Each row was made from one walk, in order. Every step used is in the known rows, and no mark comes twice. Write each row's walk.
Known rows:
zibetut tufol borifo geti minud: [ 14  22 -46   8   7 -19  -1   3 -27  31  22   6   5 -36   6  30   6 -22
 -14  -6  -5 -13 -24   5  -8  -8 -47  17 -17  -2 -35 -14 -22  16  17]
tuga zibetut borifo: [ -7  30 -51   5   4 -22   9 -24 -13  22  16   9   1 -27  -1  47  13  -9
  -5 -11  -4 -11  17  29  -9 -18 -52  24 -12  -9 -21  -3 -28  20 -25]
tuga borifo: [-18  31 -40   8  -2 -23   6 -11 -27  20  19  15  -6 -28  -2  24  20 -12
   1 -11  -4 -10   6  21   3 -11 -48  22  -3  -2 -28  -4 -20  20 -10]
tuga borifo fupar zibetut kegu geti minud: [ -9  16 -60   6 -22 -18  -5 -16 -10  21  22  23  16 -23  -2  18   5 -12
 -14 -18  -4 -28 -12  -5 -11 -11 -40  25  -1  -7 -40  18 -10   7   5]
geti fupar borifo: [ -4  20 -34   6   1  -5  -4   7 -18  25  40  20  32 -34   3   4  19  -4
  -5 -12   5 -14  -2   0  -4 -15 -39  18   0  -2 -13  -7 -22  17 -15]
tuga kegu geti fupar borifo: [  9   2 -40   3  -9   4  -9 -11 -20  17  33  23   3 -30  -6  -5   5 -14
 -13 -11   2 -23 -12   3  -7  -8 -28  26   5  -6 -24   1 -20  11  -5]
kegu geti fupar: [ 19  20 -36   3  -2  -2 -48 -20 -27  26  29  34 -10 -24  -6  -3   9  -6
 -19 -11  -2 -14   9  13  -1 -24 -29   4   3   3 -33  -8 -24  14 -14]
tufol geti fupar borifo: [  2   9 -33   0  -1 -13 -12   0 -21  27  41  10  31 -29   4   6  13 -23
  -4 -11   3 -18  -5   0  -1 -16 -37  16   4   1 -18 -35 -26  13   2]
fupar zibetut borifo tufol geti minud: [-14  37 -41   5  -3 -28  18 -13 -15  35  16  11  20 -29  10  31   3 -18
 -14 -11  -4 -21 -15  12 -22 -30 -49  20 -19 -17 -33 -18 -23  13   7]
fupar borifo geti: [  0   9 -39   4 -12 -27   1   3 -26  22  30  16  15 -39  10  10  14 -25
  -3  -7   4 -11  -4  -7  -6  -9 -40  24   4 -17 -30  -7 -26  11   0]
geti fupar zibetut: [ -6  25 -37   8   5  -1   5 -22 -16  28  25  34   8 -34 -10  12   3  -4
  -8 -15   1 -23   9   9  -4 -26 -36  17  -2   5 -21  -6 -20  17 -32]
fupar zibetut borifo tuga tufol geti minud: [-23  48 -47   3 -27 -24  18 -23  -2  30  15   7   7 -30  -2  46  -5 -21
 -20 -15  -7 -19   5  19 -19 -29 -49  28 -17 -10 -39 -28 -24  22  16]
tuga tufol geti fupar zibetut: [-17  31 -36   2  -9 -14  -9 -25  -5  35  31  20  14 -29 -14  22   2 -21
 -10 -13  -6 -20  -2  17  -3 -15 -36  20  -6  12 -24 -29 -25  23 -15]
kegu geti minud tufol: [  3  40 -40  11   3 -10 -27 -21 -28  31  26  34 -23 -30   7   4   2   0
 -31  -9  -2  -9 -19  21  -4 -24 -39   3  -7 -18 -31  13 -24  15  22]
minud tufol geti fupar: [  3  36 -25   8  13 -10 -11  -7 -24  39  36  12  16 -33   1   4   8 -11
 -23  -6   0 -19  -3  22   8 -24 -37   9  -8   2 -19 -38 -27  22   8]
tufol borifo pavi kegu geti fupar zibetut tuga: [ 17 -24 -48   2 -24   1 -15  -7 -18  20  15  25  20 -26 -13  17  17 -12
 -16  -8  -3 -24   2 -30 -22  -9 -30  40  -3   1 -29 -21 -11   9 -17]
fupar borifo tufol geti: [-12  26 -30   4  -6 -31  11  11 -25  31  33   7  38 -35   6   3  23 -18
  -9  -4   1 -11 -20   8 -13 -17 -38  21  -7 -25 -26 -27 -28  16   7]
fupar borifo: [-17  23 -38   7  -1 -20  16   2 -28  22  30  18  13 -36   4   9  20 -10
  -5 -10   2  -5  -3   7  -7 -13 -43  22   1 -19 -17   0 -25  17 -10]
pavi tuga zibetut tufol borifo: [ -8  22 -48  11 -13 -10  30 -12 -11  28  21   4   8 -31  -5  35   7  -7
 -11  -7  -9  -5  12  28 -11   0 -42  26 -21 -12 -37   1 -27  40  -3]
minud tufol borifo fupar zibetut tuga kegu geti: [  4  15 -51  12 -27  -8  33   0 -16  29  27  18  29 -49 -16  11   9  -8
 -36  -2  -6 -32 -14  20 -16 -10 -34  31 -18 -15 -28 -17 -18  17  18]
tuga tufol borifo zibetut kegu: [-19  49 -54   8 -14 -14   6 -16 -12  25  18   8  15 -35 -15  39  24 -13
 -11 -14 -13 -13 -12  23 -21  -6 -40  33 -13 -14 -37   9 -20  30 -26]
pavi tuga: [-11  27 -34   9  -8  -6  30 -16 -36  24  24  18 -13 -27   3   5   4 -10
  -9 -12  -3  -6  28  12  -2 -12 -38  13  -3 -16 -45   9 -27  34  -5]
tuga zibetut tufol borifo pavi kegu geti: [ 13  -8 -54   6  -4 -17 -20 -17 -11  25  11  12   3 -20 -11  36  13 -10
 -17  -2  -7  -8  -7   2 -13   6 -34  39 -14  -2 -24  -8 -20  16 -21]
tuga zibetut kegu geti minud tufol borifo pavi: [ 11  16 -60   8  -7  -4 -30 -22  -1  20  21  19  -2 -24  -2  28  12  -2
 -24 -12  -3 -25 -24  -6 -17  -7 -44  32 -12 -24 -27  12 -17  10  -2]
fupar zibetut borifo tuga kegu geti: [ -5  27 -48   4 -31 -13  17 -29 -14  18   4  16 -15 -31 -12  26  -6 -16
 -27 -12  -6 -24  21  22 -19 -30 -36  35  -7 -17 -43 -17 -20  17  -2]
pavi kegu tuga zibetut borifo fupar: [  7   7 -54   3  -1 -26  40  -8 -24  20  18   0  33 -14  -3  36   5  -5
  -7  -8  -1 -10  22   4 -17 -14 -31  33 -10   1 -25  14 -19  27   3]
fupar zibetut tuga kegu geti: [-10   9 -48   5 -14  -3  40 -39 -28  17   7  31 -24 -40 -24  13 -10 -14
 -25 -14  -5 -26   7  15 -20 -23 -32  30   7 -16 -45  -8 -23  15 -12]
pavi tuga zibetut borifo geti minud tufol: [ -3  29 -48   9 -20 -18  21 -16  -1  31  25   3  10 -32  22  40  -6 -11
 -16  -9  -3 -13   8  14 -11  -7 -50  23 -23 -20 -44  14 -27  32  26]
tufol borifo tuga: [  5  34 -42   7 -16 -11  15  -1 -32  18  19   8   4 -37 -11  24  23 -14
  -9  -7  -4 -17  13  18 -12 -29 -40  21 -12 -14 -36 -22 -23  24   3]
fupar borifo kegu tuga zibetut tufol geti minud: [ -3  17 -55   6  -2 -27  31 -14  -2  22  26  -2  25 -29   0  33 -13 -11
 -17  -9  -1 -15 -21   7 -20  -9 -38  37  -8 -21 -19  15 -20  24  30]
tufol borifo: [  2  22 -43   7   3 -14   5  -2 -36  20  22  14   2 -35  -4  21  27 -16
   1  -8  -3 -13  -2  15  -7 -18 -44  18 -10 -10 -21  -8 -23  18 -10]
tuga borifo kegu geti: [  0  16 -48   5 -14 -25 -23 -28 -22  15  10  14 -18 -26  -5  15  10 -15
  -8  -9  -9 -16   7  18  -1 -10 -36  28   2  -9 -33  20 -14  19  -7]
fupar borifo pavi: [-11  11 -39   8 -10 -16  -1   8 -17  20  33  24  15 -27   5   9  19  -8
 -12  -6   5 -11  -1 -21  -3   1 -49  36   0 -18 -16 -13 -22   6 -19]
kegu tuga tufol borifo pavi: [ -4  35 -47   8 -24 -15  -2   6 -10  22  30  16  11 -19 -15  30  17  -2
 -19  -6  -4 -11   1   2 -13  -4 -43  37 -21  -4 -25 -14 -20  27   8]

Which walk is each row?
[ 13  14 -52   1   3   1 -31 -38 -12  18  19  20  -6 -21 -14  17   7  -5
 -14 -19  -3 -21   8  11 -11 -22 -29  17   6  -6 -35  11 -22  17 -32]
tuga zibetut kegu geti fupar
[ 14  24 -46  11 -12  -8 -44  -4 -16  28  29  32  -9 -27   8  11  13  -3
 -31  -4  -2 -17 -27  -2  -7 -10 -45  19 -16 -18 -25  -2 -19   6  22]
kegu geti minud tufol borifo pavi
[ 17   2 -47   8  -1 -16  -5   0 -35  29  26  17  21 -27   9   7  15 -11
 -16  -5  -2 -13 -26  -4 -11 -10 -28  15 -11  -7 -24  23 -14  15  26]
pavi kegu geti minud tufol borifo fupar
[ -7  35 -54  15   2  -9  29   2 -15  31  29  16  34 -40   5  20   9  -4
 -20 -13  -1 -29 -31  -1 -14 -16 -45  21 -19 -18 -19  17 -13  16  16]
geti minud tufol borifo fupar zibetut kegu
[ -9  10 -43   6 -10 -17  -2   0 -19  25  21  11  12 -22  -7  28  27 -17
  -2  -5  -7  -9  -8 -13  -9   9 -41  41 -15   1 -18  -4 -16  22 -21]
tuga tufol borifo pavi kegu
[-19  43 -52   7 -19 -27  27 -24  -2  25   7   8   5 -28 -10  40  -5  -4
 -20 -12 -10 -15  18  24 -20 -19 -40  41 -18 -11 -23  16 -16  32  -8]
fupar zibetut borifo kegu tuga tufol
[  9  29 -44   4   5 -13   6 -17  -7  31  28   8  15 -19 -18  33 -10  -2
 -24 -10  -2 -14   7  27  -8 -21 -33  22 -12  10 -30 -31 -28  29  11]
kegu tuga zibetut tufol geti fupar
[ 16  18 -47   4 -26  -3   8 -12 -30  11  16  10 -11 -35 -17  15  13 -22
 -15  -7  -5 -25   3  18 -16 -23 -31  29  -7 -16 -42 -17 -21  18  12]
tufol borifo tuga kegu geti
[  2  10 -46   4 -13 -22 -13 -14 -22  17  21  18   2 -34   1   0  10 -13
 -13  -8  -3 -12  -2   5 -11 -11 -31  28   6 -28 -21  24 -19  16  -7]
fupar borifo kegu geti
[ -4  29 -27   7   1 -15  -8   7 -15  38  43   8  37 -37   7   3  13 -10
 -20  -6   2 -16 -14  16   3 -17 -38  17  -8  -6 -10 -36 -26  20  16]
minud tufol geti fupar borifo
[  2  39 -46  16   6 -12  18  12 -22  33  40  17  32 -39  10  18  16  -3
 -18  -5   0 -21 -30   8  -4 -13 -49  12 -23 -10 -16   8 -19  16  27]
geti minud tufol borifo fupar
[ -8  38 -52   7 -25 -12   3 -13   0  21  24  11  15 -36  -1  21   6   3
 -31 -13   1 -15 -15  12 -22 -25 -36  28  -6 -38 -35  11 -22  23  23]
fupar borifo tuga zibetut kegu geti minud tufol
[-10  44 -44   3  -5 -20  12 -16 -20  27  31  14  -3 -19  -7  26  -7 -13
 -17 -13  -3  -9 -11  16 -11 -20 -40  16  -9  -3 -36  -8 -27  28  36]
kegu tuga tufol geti minud
[  2  17 -37   5 -33   2  17 -13  -8  28  21  13  14 -26   1   3  -6  -9
 -24 -10  -6 -24   9  11 -20 -11 -29  29 -17 -14 -50   0 -18  29   2]
pavi tuga kegu geti fupar zibetut borifo tufol
[  7  37 -40   4  -5  -9   7 -23  -6  32  23   2  12 -29 -20  35  -5 -12
 -25  -8  -4 -20  19  27  -6 -28 -34  20 -10   6 -42 -49 -30  27  -2]
borifo tuga zibetut tufol geti fupar
[  4  17 -55   2   2 -10 -17 -43 -21  15  12  19 -23 -23 -14  20   8  -9
 -13 -17  -5 -16   8  15 -13 -21 -32  20   7 -18 -39  16 -25  18 -29]
tuga zibetut kegu geti
[ -5 -18 -39  -1 -14 -11   9 -17 -14  25  17  11  26 -21  -9  23   3 -25
  -8 -12  -1 -29   8 -25  -8  -9 -37  41   6  15 -32 -46 -14  11 -10]
tufol geti fupar zibetut tuga borifo pavi kegu
[ -2  16 -49   4 -18 -18   6 -25 -28  15   7  11 -13 -33 -14  19   9 -11
 -20 -11 -11 -18  15  17 -11 -16 -39  28   5 -12 -46   1 -17  23  -1]
zibetut tuga borifo kegu geti
[ 17  -5 -47   7 -16   8 -18 -12  -4  24  22  25   2 -27 -17  11  -3 -13
 -28  -7  -5 -33 -15  -6  -9   2 -32  42 -11   5 -25 -24 -14   6 -15]
tuga kegu geti fupar zibetut tufol borifo pavi
[ 11  20 -43   5   8 -17   1 -20 -34  23  25  23 -15 -33  12  18  -4 -27
  -5 -12   2 -18 -11 -10  -4 -19 -45  10   1  -7 -44   9 -25   8   9]
borifo geti minud
[-26  41 -35   9 -20 -10  25 -15 -21  30  28  16  -7 -27  -3  14   6  -9
 -12 -12  -8  -1  20  20  -4  -3 -39  18 -11 -10 -44   9 -28  43  -6]
pavi tuga tufol
[  3  19 -43  10 -24  -1   0  -4  -9  26  26  12  -7 -17  19  15  -6  -6
 -36  -7  -4 -19   1  -9  -7   5 -51  35 -20 -19 -39  -2 -18  17  26]
zibetut borifo pavi tuga kegu geti minud tufol
[-21  39 -31  11 -24 -20  28   1 -22  29  22   8  15 -27   6  12  17  -5
  -7  -7  -6  -7   9  18  -8  -7 -41  23 -17 -17 -51   2 -21  38   6]
pavi tuga borifo tufol
[ 12  25 -51   3   0 -19 -20 -24 -25  19  12   9 -16 -23  12  24   1 -14
 -18 -11  -8 -16   3   9 -12 -21 -44  19  -6 -17 -31  25 -17  14   4]
zibetut borifo kegu geti minud
[  4  13 -38   7  14 -14  -5 -23 -42  28  14  24 -17 -24  10   3   3  -7
 -18  -9  -2  -3 -18   4  -8 -20 -27  12   0 -12 -29  29 -17  20  13]
pavi kegu geti minud tufol
[ -5  41 -36  14   4 -16   7   6 -29  31  26  12  11 -42   1  16  26  -3
 -17  -3  -3 -11 -11  30  -3 -17 -44  18 -20 -15 -13 -11 -23  26   5]
minud tufol borifo
[-21  36 -52   3  -7 -14  26 -32 -14  23  16  15  -3 -21 -12  26 -13 -15
 -17 -24  -4 -21 -11   3 -23 -25 -36  28  -2 -14 -39   5 -19  26  14]
fupar zibetut kegu tuga tufol geti minud
